Each row was made from one walk, in order. Every step used is in the known rows, and no mark comes twice. Write each row's walk.
In the rows, 128 means zero.
Known rows:
a/j/y/m/d: [ 68 120 130  91 128 140 135 152  82 154 107 112 164 145 125 166 134 162
 140 118 151 165 159 146 162 113 132 129 122 155 169  77 124 105 150 154
 104  98  95  98 115 110  72 126 131 145 144 145  81  96 185 154 126  71
 158 119 141 158 163 100 188 164  99 177 168 101 191 109 101 166 102]
m/y/b/d/s/l: [ 88  59 129  43 159 134 127 118 157 108 119 102 150 149  98 116 108 149
 134 107 135 121 133 134 102  83  96 111 149 192 158 133 112 158 154 106
 116  91 192 105 123 104 113 130 187  82 135 128 130 166  90 174  66  50
 134 103 121 125 193  82 175 131  81 151 149 134 176 105 145 139  98]
b/d/s/l: [ 97 106 135  93 128 122 141 138 148  90  98 100 122 180 110  87 108 136
 110 117 133 117 117 121 100  71  99 114 155 162 153 121 113 115 151 117
 108 122 164 107  92 113  95 111 169 113 119 108 128 161 109 143  91  69
 130  84 130 111 165  81 163 116 106 148 132 149 148  84 146 140  95]
a/j/y/m: [ 93  96 100 106 124 125 125 140  98 133 112 121 140 127 115 158 135 158
 154 103 137 155 154 147 168 133 125 119 119 142 153 101 107 130 128 147
  96 111 103 110 110 121  86 146 107 135 147 148 111 106 159 132 150  97
 138 139 154 151 132 111 149 169 114 169 162 103 174 128  95 147 100]
y/m/d/b/n: [ 39 169 135  39 166 135 138 118 141 120  69 109 135 122 121 175 143 159
 121  93 145 130  91 140 164 115 128 126  73 170 116 123 156 104 153 128
  92  82 133  68 120  82 128 146 127 119 164 134  78 134 156 167  72  79
 138  87 128 138 133 111 168 115 101 125 150 127 164 133 131 120 144]
l/s/y: [116  63 134  95 124 143 153 141 114 108 122 132 150 122 119 114 109  95
  96 165 138 151 130 127 160  98 124 152 126 157 156 134 122 116 147 101
 128 135 121 155 111 116 124 173 149 124 154 141 151 122 138 174 135 128
 147 146 155 110 137 119 152 169 109 120 150 143 125 154 108 151 100]
d/s/l: [121 117 107 115 129 131 140 138 155  98  95 120 117 158 119  77 119 119
  95 105 150 129 113 121 115  80  84 117 148 156 147 139  97 106 139 116
 118 138 162 100  91 115 111 137 156 118 102 116 122 146 138 118 109  83
 130  68 136 122 148  86 136 121 126 117 132 148 143  91 122 139  94]
l/s/y/m/d: [ 66 107 148  47 135 165 156 141  97 134  81 111 153 122 124 139 125 104
  90 163 153 172 153 140 185  91 147 153 128 166 166 112 142  90 170  99
 107 113 107 147 125  92 100 161 169 135 175 134 113 130 185 183 111  98
 159 127 162 112 168 102 189 166  79 144 152 144 156 139 101 165 101]
d/s/y/b: [109  67 108  95 156 147 148 141 144 124 124 123 145 132  93 141 118  94
  96 123 152 138 130 133 153  95  85 122 124 169 164 169 113 126 149  93
 133 113 173 118 123 120 150 161 153  91 135 155 140 152 145 160 112 114
 154 121 137 107 148 109 160 160 112 144 151 127 151 143  99 144  85]
s/l: [115 118 123 111 140 122 117 140 148 118 113 142 122 140 129  95 117 137
 109 131 134 119 141 134  92  96  89 119 149 146 140 120 120 115 131 114
 114 131 142 127 119 129 116 117 133 128 124 124 120 138 117 112 114 101
 125 106 132 133 140 106 132 114 130 113 120 132 129 112 143 142 112]
m/a/j/y: [120  85 107 116 109 122 140 148  89 126 116 121 177 152 136 175 109 181
 128  92 112 152 148 143 112 107 113 141 110 130 140 104 102 142 132 143
  93 114 109  87 118 137  83 134 121 141 126 115  98  89 135 118 122  99
 145 136 120 133 168 120 128 154 135 124 169 123 173  82 125 162 107]
l/s: [126  95 119 108 120 136 153 141 128  98 111 128 143 120 137 107 118 115
 110 144 131 139  94 120 143 112 127 157 122 137 132 131 123 137 134 113
 104 146 119 144 100 123 122 167 132 139 140 133 150 113 122 159 132 138
 130 149 151 139 142 132 135 136 116 116 138 142 132 143 116 139 118]
j/y/b/n: [ 88  78 140  80 147 116 136 142 143 134 124 142 157 129 108 168 120 135
 162 118 128 125 121 119 124 124 102 109  90 164 154 122 107 161 123 113
 110  86 154 110 106 103 154 158 120 103 167 184 121 118  97 182 101 112
 155 161 127 180 124 151 142 141 112 137 160  99 148 144 130 157 102]
s/y: [114  97 149 105 131 142 129 128 114 141 138 131 134 132 105 139 125 116
 125 149 137 140 154 131 144 116 136 127 130 147 151 129 133 106 146 115
 148 124 132 138 135 119 132 137 140 115 143 139 133 139 151 146 132 117
 141 138 141 103 127 112 145 158 117 139 138 120 120 133 125 137 103]
s/y/m/d/j/a: [ 56 123 146  73 156 156 122 164  78 151  89 131 141 175 108 144 106 125
 128 115 168 147 176 169 145  72 178 134 123 143 184  88 134  76 139  99
 153  94 105  57 119  72  77 128 163 136 158  95  75 133 208 141 127  67
 156  89 131 103 161 118 175 132 118 145 177 123 167 119 115 168  83]
b/d/j: [100  91 135 115 124 108 127 137 114 101 142 116 115 177 136 122 112 152
 165 132 124 107 122 147  93 103 147 134 125 141 128 136 124 131 139 116
 131 116 146  97 108 114  91 116 162 123 135 104 123 116 100 177 138  87
 123 121 108 120 158 131 144 120 121 144 149 121 159 119 147 145 122]
v/l/s/y/m/a: [ 81  97 126  63 123 144 155 111 112 106  63 116 155 121 127 144 131 105
  73 156 140 172 164 141 182 106 102 144 125 156 154 114 114 120 152  74
  62 102 125 142 135 130  93 185 150 145 166 110 105 152 180 129  84 118
 124 141 174 100 155 107 174 171  75  98 151 170 157 151 109 165 102]
b/n/j/y: [106  81 159  94 100 129 166 124 125 113 131 128 129 131 100 160  98 160
 190 141 126 125  97 124 130 121 166 122  79 159 135 108  97 131 136 113
 129 110 136 107  70 118 113 174 116 124 162 168 140  99 136 174 126 112
 158 151 135 175 120 147 125 146 108 147 157  92 149 120 155 156  88]
j/y/m/d: [ 77 145 154  86 140 152 138 139  91 162 100 121 154 118 126 173 142 137
 163 130 145 156 160 131 166 127 142 114 131 151 163  97 137 107 159 136
 117  82 108 116 124 101 100 132 158 129 155 131  85 135 173 156 118  81
 157 109 134 148 156 109 177 163  93 171 153 101 162 113  95 161 113]
y/m/a/j: [111 129  91  91 130 122 122 128 109 131  75 105 139 148 130 171 123 173
 104  80 113 151 145 173 152 116 123 146 108 121 119 109 119 132 119 135
  59 115 100  98 135 138  80 111 112 162 137 114  95 120 161 100 115 109
 127 139 140 107 162 105 118 119 125 133 147 136 175  98 131 138 123]
y/b: [119 100 113 111 156 123 130 135 150 139 131 143 134 114 125 151 123 118
 127 113 128 117 141 129 123 126  94 127 117 138 135 140 127 154 132 110
 118 115 147 140 146 139 146 129 120 111 137 147 122 135 104 136 114 134
 140 148 125 139 143 137 136 122 117 128 134 114 133 150 132 135 136]
d/j/y/m/a: [113 107 106 103 139 127 141 125  96 127  90 127 141 144 130 176 128 161
 159  85 132 142 149 171 138 122 134 125 108 132 129 134 110 135 130 107
  97  93 125  72 105 117  99 138 148 134 146  96  71 124 150 131 141  89
 137 109 125 122 167 125 124 152 119 120 167 116 195  95  95 161  95]
v/z: [117 140 122 134 144 116 135 109 138 138 135 139 100 143 139 138 131 112
 131 124 148 151 160 138 143 116 167 128 134 138 117 133 114 137 117 150
 122 139 109 142 140  97 125 150 129 130 132 108 112 142  90 164 124 122
 140 150 137  98 109 139 125 151 109 137 114 117 149 121 136 118 101]
y/b/d: [ 89  90 142  85 152 113 129 139 137 124 144 124 142 146 113 163 116 133
 140 126 123 105 151 132 103 119 117 128 122 152 141 127 130 157 149 114
 111  97 145 141 140 129 127 108 139 106 149 138 126 149  85 172  94 119
 134 158 115 131 154 131 170 122 112 161 142 117 140 138 146 140 138]
s/y/m: [ 86 110 133  90 137 144 124 124 111 145 102 127 120 120 101 153 129 104
 117 138 144 146 161 151 180 132 134 112 123 157 148 118 138 104 142 112
 124 106 124 141 148 102 121 129 135 124 164 140 122 161 171 131 134 115
 134 135 156  98 127 105 152 166 108 158 134 122 139 148 101 133 100]
l/s/y/m/a: [103  97 123  60 133 159 156 123 105 119  69 121 148 124 120 165 121 110
  85 122 128 162 147 155 185  98 130 151 109 145 147 127 123 125 142  94
  76 112 108 143 134 114 111 145 152 141 170 116 114 151 164 142 118 113
 144 144 171  88 163 109 139 163 103 114 148 156 149 132 105 153  95]

Write each row's walk:
[ 90  85 160  86 122 144 150 135 111 108 125  94 135 169  87 129 117 123
 118 137 138 146 131 128 144  86 125 125 135 166 157 129 124 106 171 120
 145 112 151 118 112  96 110 138 176  96 135 125 151 164 149 182 105  80
 145 111 132  78 153  93 184 159  94 175 147 143 147 110 120 140  84]	b/d/s/y
[ 64  68 159  39 146 153 186 139 143 129 116  98 140 149  95 152  86 139
 121 137 154 135 105 139 145  64 134 140  82 206 160 138 105  99 182  85
 121 103 171  90  91 108 124 187 169 103 162 176 125 109 170 218  73  85
 194 113 131 139 168 115 179 140  87 162 171 108 154 126 166 165  76]	m/d/s/y/b/n/j
[ 70  26 112  72 134 112 139 170 138  95 126 122 166 185 103 122  89 155
 128  94 142 121 145 124  93  64  57 117 142 189 181 113  81 144 155 125
  96 107 172  96  78 113  80 133 148  99 122 144 118 119  98 172  94  53
 153 115 126 150 194  84 200 146 107 174 176 118 190  91 125 172  76]	a/j/y/b/d/s/l
[ 82  97 140  69 168 161 157 151 124 141 128 117 162 137 102 145 112 105
  80 132 160 146 145 125 147  77  91 139 129 177 172 140 130 104 178 103
 134 102 159 116 131 111 138 159 181  94 133 145 109 131 169 187  82  86
 176  90 127 108 178 103 195 152  94 156 160 130 161 124 112 162 100]	m/d/s/y/b
[ 76 123 158  53 145 132 177 122 147 110 110 114 132 129 120 167 102 183
 142 113 139 107  70 131 129  95 146 143  61 173 103 131 128 101 168 122
 124 110 141  73  88 117 114 180 121 116 143 139 101  97 145 181  81 104
 151  92 113 151 152 130 172 111 119 119 153 116 160 116 173 130 143]	m/d/b/n/j
[ 89  77 121  76 156 120 141 153 168  99 117 116 137 167 106 110 106 130
 106 105 135 107 131 120  89  73  71 118 150 177 153 141 105 139 155 100
  93 104 182 123 113 115 115 115 166  96 122 124 122 169  87 155  72  77
 138 107 127 119 182  95 172 108 101 151 137 142 154 105 142 150  99]	y/b/d/s/l
[ 75 121 136  66 145 158 180 121 107 125 107 119 153  98 125 207 121 175
 176 110 166 120 111 140 160 124 150 118  82 171 128 123 129 100 191 128
 131  87 116  87  93 119  95 178 133 116 143 132  72 122 168 160 120 105
 160  90 131 149 167 116 202 176 104 153 168  97 200 123 105 147 127]	n/j/y/m/d/b
[ 45 103 159  57 125 151 160 123 105 125  81 113 169 120 133 118 138  92
  89 197 160 173 168 130 188  92 110 141 144 183 179  93 126  87 176  89
  98  99 118 140 133 104  85 193 168 142 166 131 105 137 198 180  86  93
 140 116 173 127 151 101 217 165  58 130 159 153 151 164 112 168 107]	v/l/s/y/m/d
[ 84  48 116  92 144 102 131 148 136 115 137 151 145 152 111 154 112 140
 182 110 131 112 113 140 105 111 104 115  86 159 152 150 104 159 122 103
 119  89 165  82  87 103 139 171 135 103 160 168 112  82  95 203 127  85
 145 141 121 185 145 158 119 131 116 133 172  87 170 140 126 165  99]	d/j/y/b/n
[ 99  86 142  74 140 124 149 148 147 109 103 149 140 147  87 157  69 139
 146  98 132  96 103 135 106  95 165 138  59 150 143 103  98 155 105  88
 101 106 143  88  87 116 117 152  89 127 159 161 120 117 119 130  98 134
 166 167 133 171 122 171 133  95 140 141 162 115 143 128 176 151 111]	y/b/n/j/a
[ 93  51 140  63 134 136 172 125 157 104 115 116 123 136  77 146  89 123
 118 132 146 127  88 137 155  88 125 132  75 192 146 155  91 124 155  70
 123 115 185  97  85 120 141 195 142  97 158 188 146 119 145 184 102 108
 177 139 149 135 140 126 149 140 106 159 162 115 150 141 150 152  71]	d/s/y/b/n/j
[ 91  66 127  66 157 124 109 138 100 113 131 130 165 167 101 156  90 165
 174  90 131 103 139 156  89  94 169 134 116 152 151 107 121 163 118 105
 149  75 154  59 128  88 101 123 156 102 151 106 111 123 100 184 106  75
 132 125 104 134 168 144 155 115 118 149 182 115 185 123 151 144 117]	m/y/b/d/j/a
[ 31 122 162  13 157 156 166 131 111 119  57 119 146 141  69 184  92 154
 130  96 163 125 111 152 162  82 176 132  48 180 147  92 127  75 157 103
 129  81 120  47  92  73  98 165 116 117 179 137  84 140 197 138  90  86
 165  94 141 119 131 128 192 131 115 143 186 121 171 118 148 147  97]	s/y/m/d/b/n/j/a
[ 28 113 129  31 147 128 144 141 111 124  72 114 162 141 109 188 132 180
 137  83 150 146 101 139 168 109 113 128  67 184 144  91 122 109 159 158
  89  80 121  43  93  79  97 168 111 123 162 152  77  91 167 186  97  60
 144 103 132 169 142 101 187 148 100 143 188 105 204 117 120 145 116]	a/j/y/m/d/b/n
[101  46 140  87 112 135 186 146 119  99 146 111 153 138  94 169  91 148
 177 113 144 113 114 117 123  97 132 119 106 168 156 139  87 154 178 111
 126  94 165 109  74 122  94 167 160  89 135 155 132 138 108 195 114 108
 173 129 129 148 172 132 190 166  99 189 174 105 182 110 127 160  93]	n/j/y/b/d/s
[ 67 103 150  70 130 147 147 121 102 115  89  86 120 154  70 146 127 117
 111 125 146 151 142 139 192 100 142 113 136 172 162 128 119 106 165 111
 122  98 143 117 118  85 105 127 178  97 158 128 131 180 173 164 113  73
 142 117 161  77 149  83 184 171  78 190 142 134 155 119 100 140  79]	b/d/s/y/m
[ 95  81 146  58 153 129 117 107 120 139 147 112 149 129 108 171 117 163
 164 127 118 118 137 141 111 125 134 125 132 166 133 120 138 170 147 120
 132  70 150 131 155 114 128 125 158  90 158 141 134 140  87 180  86 100
 134 155 115 134 170 124 162 136  87 165 149 108 165 128 145 131 135]	m/y/b/d
[123  57  95  93 141 119 141 157 111 135 128 136 193 142 130 191 104 168
 133  78 117 140 154 149 102 106  85 135 103 142 147 127  99 170 131 134
  82 100 127  94 131 145  99 142 113 126 134 139  97  97 115 128 110 110
 161 149 121 144 174 124 143 150 133 127 171 113 184 108 124 166 110]	m/a/j/y/b
[122  63 130 112 133 131 165 135 127 131 153 147 152 106 112 172  99 144
 186 127 147 110 132 134 119 127 124 122 103 157 139 136  94 155 152 105
 124 112 144 136 100 144 119 177 117 108 143 174 122 113 115 154 136 143
 170 156 130 166 154 157 157 168 118 154 163  85 167 138 130 162 116]	n/j/y/b
[113  75 112 124 109 122 126 156  99 124 144 125 158 149 121 140 113 153
 147 118 132 146 141 126 127 122 119 128 123 144 154 106 103 131 133 152
 127 123 113 107  98 123  95 151 108 133 127 143 122  85 139 140 144 106
 145 140 132 160 132 118 146 162 121 143 159 106 162 120 112 151  95]	a/j/y
[ 61 124 175  53 111 146 168 124 103 141  95 110 135 130 115 181 118 167
 177 138 140 146 127 141 161 114 178 129  81 171 147  84 113 107 163 116
 103  82 118 103  84  95  85 165 149 132 184 164  94 110 175 187 107  82
 176 130 146 177 144 129 167 143  86 173 164  91 164 103 149 164 101]	b/n/j/y/m/d
[106  84 146  43 147 134 131 111 127 121 104 132 152 130  77 163  76 167
 170  95 129 113 102 146 115  98 187 134  69 165 136  99 104 165 100  91
 130  88 141  75 109  96 118 164 115 114 176 159 131 109 123 144  88 114
 163 152 124 177 137 165 128 107 115 145 173 101 149 123 175 140 104]	m/y/b/n/j/a
[ 93 119 157  91 131 170 161 143 108 140 115 104 152 148 111 118 119 120
  90 143 152 163 135 122 152  79 120 137 139 168 171 132 134  86 175 123
 148 119 145  96 121  90 113 154 185 108 128 120 115 133 185 172  97  76
 171  77 125  97 166  90 187 159 101 151 156 139 146 104 113 154  82]	m/d/s/y
[ 86 110 129  39 135 137 182  98 129  99  60 129 139 115 109 224 113 194
 166  68 131 122  86 154 159 126 141 123  36 161 102 133 105 139 149 110
  83  78 132  61  93 113 115 191 101 121 164 133  79 134 148 136 103 110
 147 119 139 139 145 132 141 151 111 114 168 114 192  98 136 137 109]	d/b/n/j/y/m/a
[ 75 137 124  96 143 135 128 130 105 133 104 114 120 146 143 138 133 145
 142 123 147 135 145 168 143 111 150 137 123 146 133 128 139  91 151 115
 114 103 129  81 129 113  93 128 169 143 140 111  83 108 169 167 134  74
 133  88 130 126 168 116 156 118 106 149 150 115 173 124 123 151 120]	y/m/d/j
[ 84  40 105  91 124 120 149 169 111 102 135 105 165 171  94 154 103 149
 145  97 132 137 126 119 120  90  89 124 123 174 169 120  90 165 162 144
 105  98 160  93  87 111  90 147 143  99 128 148 130 112 112 193 110  77
 156 135 127 148 174 109 191 157  99 183 182 114 198 111 108 159  88]	a/j/y/b/d/s
[ 57 101 132  26 165 164 166 137 113 111  74 123 160 102 124 159 133 115
  83 133 161 152 118 137 199  96 120 146 102 183 146 136 148  95 189 108
 111 102 115 110 119  93 117 183 145 113 160 128  97 140 173 189 100 103
 146  91 157 101 165  95 209 180  90 118 162 140 167 156  88 143 128]	l/s/y/m/d/b
[ 89  67 155  86 143 115 141 148 112 130 152 134 158 139 110 175 118 138
 173 122 126 114 148 118 105 123 111 111 127 152 156 114 122 164 156 125
 123  78 141 131 129 114 122 126 145  95 152 148 120 143  86 178 109 105
 148 159 120 151 156 139 178 160 106 173 162  97 166 140 128 160 122]	j/y/b/d
[102 119 133  72 141 146 134 111 106 145  83 120 132 130 116 185 127 134
 109 107 131 154 172 165 168 111 132 124 117 136 138 123 135 109 142 101
 102  98 114 125 165 123 117 109 148 133 159 110  95 173 166 109 109 105
 143 132 148  76 149 101 144 154 112 130 139 142 146 114 110 145 101]	s/y/m/a
[ 87  65 121  93 151 100 125 147 135 112 156 132 129 161 130 147 106 145
 154 120 130  93 134 153  93 104 123 134 119 146 130 148 128 151 149 102
 123 104 162 106 118 125 111 127 159 106 139 125 116 118  74 192 118  99
 125 139 108 127 177 142 154 112 121 154 153 110 162 137 152 150 138]	y/b/d/j
[ 69   4 128  66 141 119 153 159 123  90 140 128 148 159 125 130  95 114
 135 152 140 114 126 142 117  75 123 153 123 177 158 154 119 150 168  76
 123 117 154 130 107 106 110 171 176 104 166 138 145 112  88 234 131  96
 147 155 141 109 183 132 177 155 102 138 173 129 166 167 132 171 103]	l/s/y/b/d/j
[ 64 139 159  60 151 155 131 126 101 165 100 108 138 125 111 157 134 124
 108 152 149 164 171 155 181 111 146 127 130 164 163 105 151  81 167 117
 136  96 110 132 147  94 111 122 168 130 167 134  94 151 195 156 107  82
 160 102 145 102 149  96 185 159  98 169 135 117 145 129 112 151 109]	s/y/m/d
[104 103 134  76 129 118 170 108 160  89 109 126 111 121 103 161 104 170
 150 106 133  93  55 132 124 122 147 133  52 165  85 145 116 124 143 110
 116 122 148  79  79 129 127 180  99 112 138 153 130 107 119 153 113 132
 132 119 126 151 120 140 136 120 129 111 150 119 160 132 164 118 131]	d/b/n/j
